Each row was made from one small tree. Brackets hold a mark, then the marks that hang from it, in alphabetical order. Every link used is in the known rows. Write each row's tree.
Known rows
[bafo [gepor suvad] ralas]: [-1.05 -2.02 -1.97 -2.24 -4.93  1.93 -5.35 -1.02 -2.12 -1.08 -3.11  2.96
  1.45 -4.24 -2.92  1.19  1.23  0.43  0.59 -1.11]
[suge [laseven ralas]]: [-1.77  4.76  0.55 -3.54  0.31  1.20 -3.27 -3.25 -1.41 -0.18  0.99  1.64
 -0.86 -4.60 -2.87 -1.32  4.94  3.55  0.95  2.60]
[lefose [bafo [gepor [suvad vesed]] ralas]]: [ 1.04 -1.37 -4.73 -1.57 -0.12  0.83 -5.26 -3.45 -5.09  0.18 -3.77  1.05
  1.17 -5.37 -4.64 -0.75  1.40 -0.43 -1.09 -0.05]
[vesed [laseven ralas]]: [-0.89  4.10 -0.02 -3.46  0.28  1.24 -2.44 -3.38 -0.78  0.71 -0.15  0.41
 -0.26 -3.46 -3.19 -1.64  6.00  3.84  1.16  2.46]
[laseven [ralas bafo lozat]]: [-2.57  2.83  1.15 -4.44 -3.21  1.26 -2.60 -1.44 -2.50 -0.49  0.48  1.16
  0.31 -3.91 -2.89  1.30  4.38  3.94  1.94  3.73]
[laseven ralas]: [-1.57  3.85 -0.25 -2.67 -1.14  1.72 -3.88 -3.01 -1.64 -0.37  0.11  1.11
 -0.45 -3.29 -2.84 -0.80  4.73  3.42  1.07  1.43]
[ralas bafo lozat]: [-2.83  1.29  0.44 -2.51 -5.44  2.40 -4.16  0.50 -2.44 -1.08 -0.54  1.26
  0.10 -5.29 -2.89  3.24  3.69  4.11  1.50  2.02]
[nazub suvad]: [-0.90  2.99 -0.17 -0.69 -3.36  2.24 -4.66 -1.06 -2.06 -1.12 -2.54  0.16
 -0.61 -5.14 -3.14  0.61  3.89  3.17 -0.13 -1.63]
[lefose [bafo gepor]]: [-1.09  1.99 -2.72  1.47 -0.09  2.84 -5.14 -2.40 -2.42  0.04 -2.87  0.15
  1.54 -6.88 -2.21  1.53  1.88  2.56 -0.85 -0.97]
[laseven [ralas [bafo [gepor suvad]] lozat]]: [-2.57 -1.38  0.67 -4.90 -3.44  0.66 -1.47 -2.14 -1.68  0.10 -0.66  1.66
  1.05 -5.00 -2.46  0.81  2.63  1.04  0.79  4.41]
[lefose [bafo gepor [ralas lozat]]]: [-0.80  0.60 -1.56  0.07 -2.26  3.45 -5.48 -0.47 -5.12 -1.33 -2.90  1.14
  3.77 -5.78 -3.18  2.88  0.80  2.78  0.22 -0.10]
[gepor [suvad [vesed [laseven [ralas lozat]]]]]: [ 0.18 -0.31  0.31 -6.10  0.82  0.16 -0.77 -3.79 -3.40  0.82  1.00 -0.44
 -1.03 -3.85 -5.56 -3.11  6.09  1.71 -0.73  7.23]
[suvad gepor]: [-1.47  1.62 -2.35 -0.85 -2.77  1.03 -5.98 -0.42 -1.19 -0.57 -0.74  2.12
 -1.56 -3.32 -4.14  1.15  4.23  4.95  0.53  0.44]
[ralas [bafo gepor lefose] lozat]: [-3.87 -0.55  2.17 -0.76 -4.60  1.03 -4.82  1.13 -2.61 -0.19  0.08  0.84
  1.78 -5.71 -3.31  4.38  1.23  2.71  2.63  1.16]
[suvad gepor [vesed [laseven [ralas bafo]]]]: [-0.87  3.75 -2.66 -5.54  1.90 -3.63 -2.46 -3.50 -1.48  1.28  0.29 -0.02
 -1.76 -1.47 -6.18 -2.51  6.92  4.37  1.80  4.23]
[ralas [bafo [gepor suvad] lefose] lozat]: [-2.72 -4.10  1.94 -1.76 -5.11  1.07 -3.83  0.47 -2.39  0.99 -0.68  1.93
  0.52 -6.40 -3.43  3.87  0.76  0.81  1.72  2.35]
[gepor [suvad [vesed [laseven ralas]]]]: [ 0.61  0.78 -1.34 -5.54  1.66 -0.66 -1.49 -5.07 -2.15  1.39 -0.02  0.01
 -1.97 -3.43 -5.24 -4.13  6.28  1.21 -0.32  4.80]
[suvad gepor [vesed laseven]]: [-0.48  1.99 -3.21 -2.60  0.75 -1.36 -4.56 -1.70 -1.96  0.12 -0.12 -0.24
 -1.90 -2.80 -6.36 -1.68  6.26  4.58 -0.01  2.72]
[bafo lefose [ralas lozat]]: [-1.41 -0.31  2.14 -0.99 -5.00  2.64 -6.66  1.50 -4.97 -0.94 -0.12  2.49
  1.23 -3.38 -4.75  3.67  1.85  3.47  3.12  0.35]
[lozat [ralas [bafo [gepor suvad]]]]: [-0.83 -1.90 -1.71 -2.64 -3.52  0.45 -2.91 -3.16 -2.88 -1.23 -3.44  2.97
  0.92 -3.57 -1.44  1.53  0.79 -0.19  2.07  0.18]
[lozat [ralas bafo]]: [-0.92  2.22 -1.37 -2.10 -3.21  1.10 -4.12 -2.53 -3.54 -1.78 -2.27  2.45
  0.39 -2.47 -1.78  2.03  2.55  2.71  3.31 -0.58]
[suge [laseven [ralas bafo]]]: [-2.33  5.04  0.25 -4.61 -0.90 -0.01 -2.73 -2.99 -1.03  0.53  0.41  2.04
 -0.86 -4.76 -2.60 -0.34  4.91  3.43  2.19  2.55]

Which tree is each row?
[-1.92  0.46  0.45 -0.15 -2.37 -0.33 -4.66 -1.92 -3.59 -0.98 -1.81  2.09
  1.91 -2.81 -2.19  3.22  0.20  1.17  4.55 -1.17] : [lozat [ralas [bafo gepor lefose]]]
[ 0.35 -0.57 -2.10 -3.63 -0.57  0.47 -3.11 -3.11 -2.22  0.85 -1.02 -0.09
 -2.09 -4.74 -5.19 -2.19  5.47  1.24 -0.89  3.10] : [gepor [suvad [vesed laseven]]]
[ 0.76 -1.85 -3.43 -0.46 -2.07  2.89 -5.25 -2.51 -3.76  0.58 -4.60  2.70
  1.62 -6.00 -3.00  1.28  0.56  0.32 -0.38 -1.26] : [lefose [bafo [gepor suvad] ralas]]
[-0.27  3.53 -2.50 -4.36  3.11 -2.40 -2.98 -3.62 -1.77  0.87  0.84 -0.35
 -1.76 -1.31 -6.40 -3.59  7.02  4.43  0.53  4.31] : [suvad gepor [vesed [laseven ralas]]]
[-1.85  0.31 -2.39 -5.43 -0.75 -2.05 -2.18 -4.49 -1.76  0.40 -0.62  0.45
 -0.33 -3.91 -3.85 -2.16  3.49 -0.18  0.42  3.23] : [laseven [ralas [bafo [gepor [suvad vesed]]]]]
[ 0.31 -2.99 -1.73 -1.04 -2.85  3.63 -4.44 -1.17 -4.98 -0.15 -3.69  2.21
  2.60 -6.45 -3.29  2.26  0.50  0.78 -0.61  0.99] : [lefose [bafo [gepor suvad] [ralas lozat]]]
[-1.36  2.84  1.80 -3.86 -0.55  2.15 -1.77 -2.09 -2.15 -0.01  0.83  0.02
  0.58 -3.84 -3.68 -0.62  5.76  4.35  0.84  4.69] : [vesed [laseven [ralas lozat]]]
[-0.70  2.41 -0.92 -5.08  2.13 -1.60 -2.22 -2.26 -3.04  0.08  1.84 -0.65
 -0.89 -1.72 -6.78 -2.49  6.84  5.03  0.15  6.78] : [suvad gepor [vesed [laseven [ralas lozat]]]]
[-0.92  1.04  0.74 -0.77 -2.75  0.49 -4.99 -1.87 -4.39 -0.38 -1.54  2.79
  0.01 -2.32 -2.88  3.03  1.47  2.22  4.91 -0.89] : [lozat [ralas [bafo lefose]]]
[-3.44  3.21  2.07 -2.61  0.05 -1.27 -3.30 -2.39 -1.01  1.30  0.97  1.58
  0.62 -5.08 -2.96  0.92  2.63  1.96  3.43  1.79] : [suge [laseven [ralas [bafo gepor lefose]]]]
[-3.89  0.77  0.08 -2.05 -5.15  1.76 -4.01  0.56 -1.75 -1.62 -0.84  0.52
  2.16 -5.81 -2.37  3.41  2.36  3.07  1.05  1.64] : [ralas [bafo gepor] lozat]
[-1.96  1.67 -1.51 -1.44 -2.96  0.49 -3.85 -2.42 -2.77 -2.38 -2.66  1.69
  2.24 -2.99 -1.34  2.12  1.12  1.70  2.98 -0.99] : [lozat [ralas [bafo gepor]]]
[-2.17  3.56  2.17 -4.03 -0.50  2.07 -2.46 -1.85 -2.63 -0.80  1.97  1.33
  0.12 -5.01 -3.28 -0.39  4.70  4.00  0.62  5.13] : [suge [laseven [ralas lozat]]]
[-3.73  2.35  0.90 -3.90 -3.02  0.70 -2.35 -1.40 -1.73 -1.07  0.23  0.52
  2.26 -4.31 -2.31  1.48  3.02  3.07  1.64  3.36] : [laseven [ralas [bafo gepor] lozat]]
[-1.52  0.07 -0.62 -4.99 -1.09 -0.37 -0.83 -3.84  0.26  1.89 -1.77  1.23
  0.43 -4.75 -2.63 -0.94  4.17  0.96  1.26  2.89] : [vesed [laseven [ralas [bafo [gepor suvad]]]]]
[-2.76  2.60  3.87 -3.84 -1.12  0.16 -2.82 -1.11 -3.03  1.17  2.26  1.91
 -0.29 -5.10 -3.91  1.72  3.57  3.49  3.47  4.64] : [suge [laseven [ralas [bafo lefose] lozat]]]
[-2.31 -2.81  0.34 -1.11 -4.31  0.25 -4.58 -0.94 -1.17  1.64 -1.70  2.36
 -0.39 -6.06 -2.99  2.79  1.03  0.24  2.05  0.03] : [ralas [bafo [gepor suvad] lefose]]
[-1.99  3.10  1.53 -5.14 -1.78  0.94 -1.20 -1.82 -1.71  0.56  0.32  0.41
  0.62 -4.08 -3.47  0.47  5.66  4.26  2.15  4.70] : [vesed [laseven [ralas bafo lozat]]]
[-0.76 -3.01  0.30 -1.11 -3.00 -0.19 -3.71 -2.55 -3.44  0.17 -2.56  3.20
  0.68 -3.55 -2.38  2.66 -0.34 -0.70  3.59 -0.29] : [lozat [ralas [bafo [gepor suvad] lefose]]]
[-0.42  1.77 -3.28  0.64 -1.49  2.77 -6.26 -1.78 -3.78 -0.60 -3.87  1.52
  2.95 -5.33 -2.81  1.83  1.16  2.17  0.46 -2.41] : [lefose [bafo gepor ralas]]
[-3.17  2.35  1.11 -2.05 -1.47 -0.79 -4.02 -2.18 -1.18  1.04  0.11  1.14
  1.08 -3.85 -2.85  1.47  2.22  2.00  3.46  0.50] : [laseven [ralas [bafo gepor lefose]]]
[-0.40  2.44 -2.70 -1.84 -0.66 -1.47 -5.16 -1.24 -3.08 -1.01 -1.68 -0.63
 -2.15 -3.03 -6.13 -1.41  4.94  3.76 -0.80  0.39] : [nazub [suvad gepor vesed]]
[-2.50 -2.54 -1.38 -4.19 -3.82 -0.19 -2.95 -1.13 -3.05 -0.98 -0.69  0.13
  0.42 -5.77 -4.21  0.86  2.52  0.57 -0.47  4.17] : [ralas [bafo [gepor [suvad vesed]]] lozat]
[-1.55  4.21 -0.14 -4.63 -0.84  0.05 -2.06 -3.26 -0.52  1.37 -0.68  0.73
 -0.33 -3.63 -3.06 -0.66  5.77  3.79  2.51  2.22] : [vesed [laseven [ralas bafo]]]
[ 0.22  1.16 -1.37 -0.59 -2.64  4.15 -5.78 -0.54 -5.74 -0.70 -2.64  1.85
  1.92 -5.32 -3.77  2.79  2.18  3.72  0.64  0.35] : [lefose [bafo [ralas lozat]]]
[-2.48  1.72  3.07 -3.18 -2.61  0.67 -3.41 -0.92 -3.20  0.85  1.33  1.50
  0.02 -3.71 -3.81  2.35  3.29  3.58  3.62  3.35] : [laseven [ralas [bafo lefose] lozat]]
[-1.39 -3.26 -0.33 -2.81 -5.91  2.78 -4.59  0.24 -3.48 -1.70 -2.03  2.67
  2.37 -4.70 -3.38  2.14  1.02  0.98  0.27  1.38] : [bafo [gepor suvad] [ralas lozat]]
[-0.12  0.96 -1.64 -6.66  0.52 -1.85 -1.04 -4.89 -1.72  1.99 -0.54  0.22
 -1.99 -3.49 -4.81 -3.13  6.24  1.11  0.99  4.67] : [gepor [suvad [vesed [laseven [ralas bafo]]]]]
[ 0.55  4.19 -1.57 -4.21  3.16 -2.96 -2.23 -3.45 -2.17  0.58 -0.83 -1.52
 -1.65 -1.79 -6.73 -4.10  7.08  4.02 -0.15  3.06] : [nazub [suvad gepor [vesed [laseven ralas]]]]
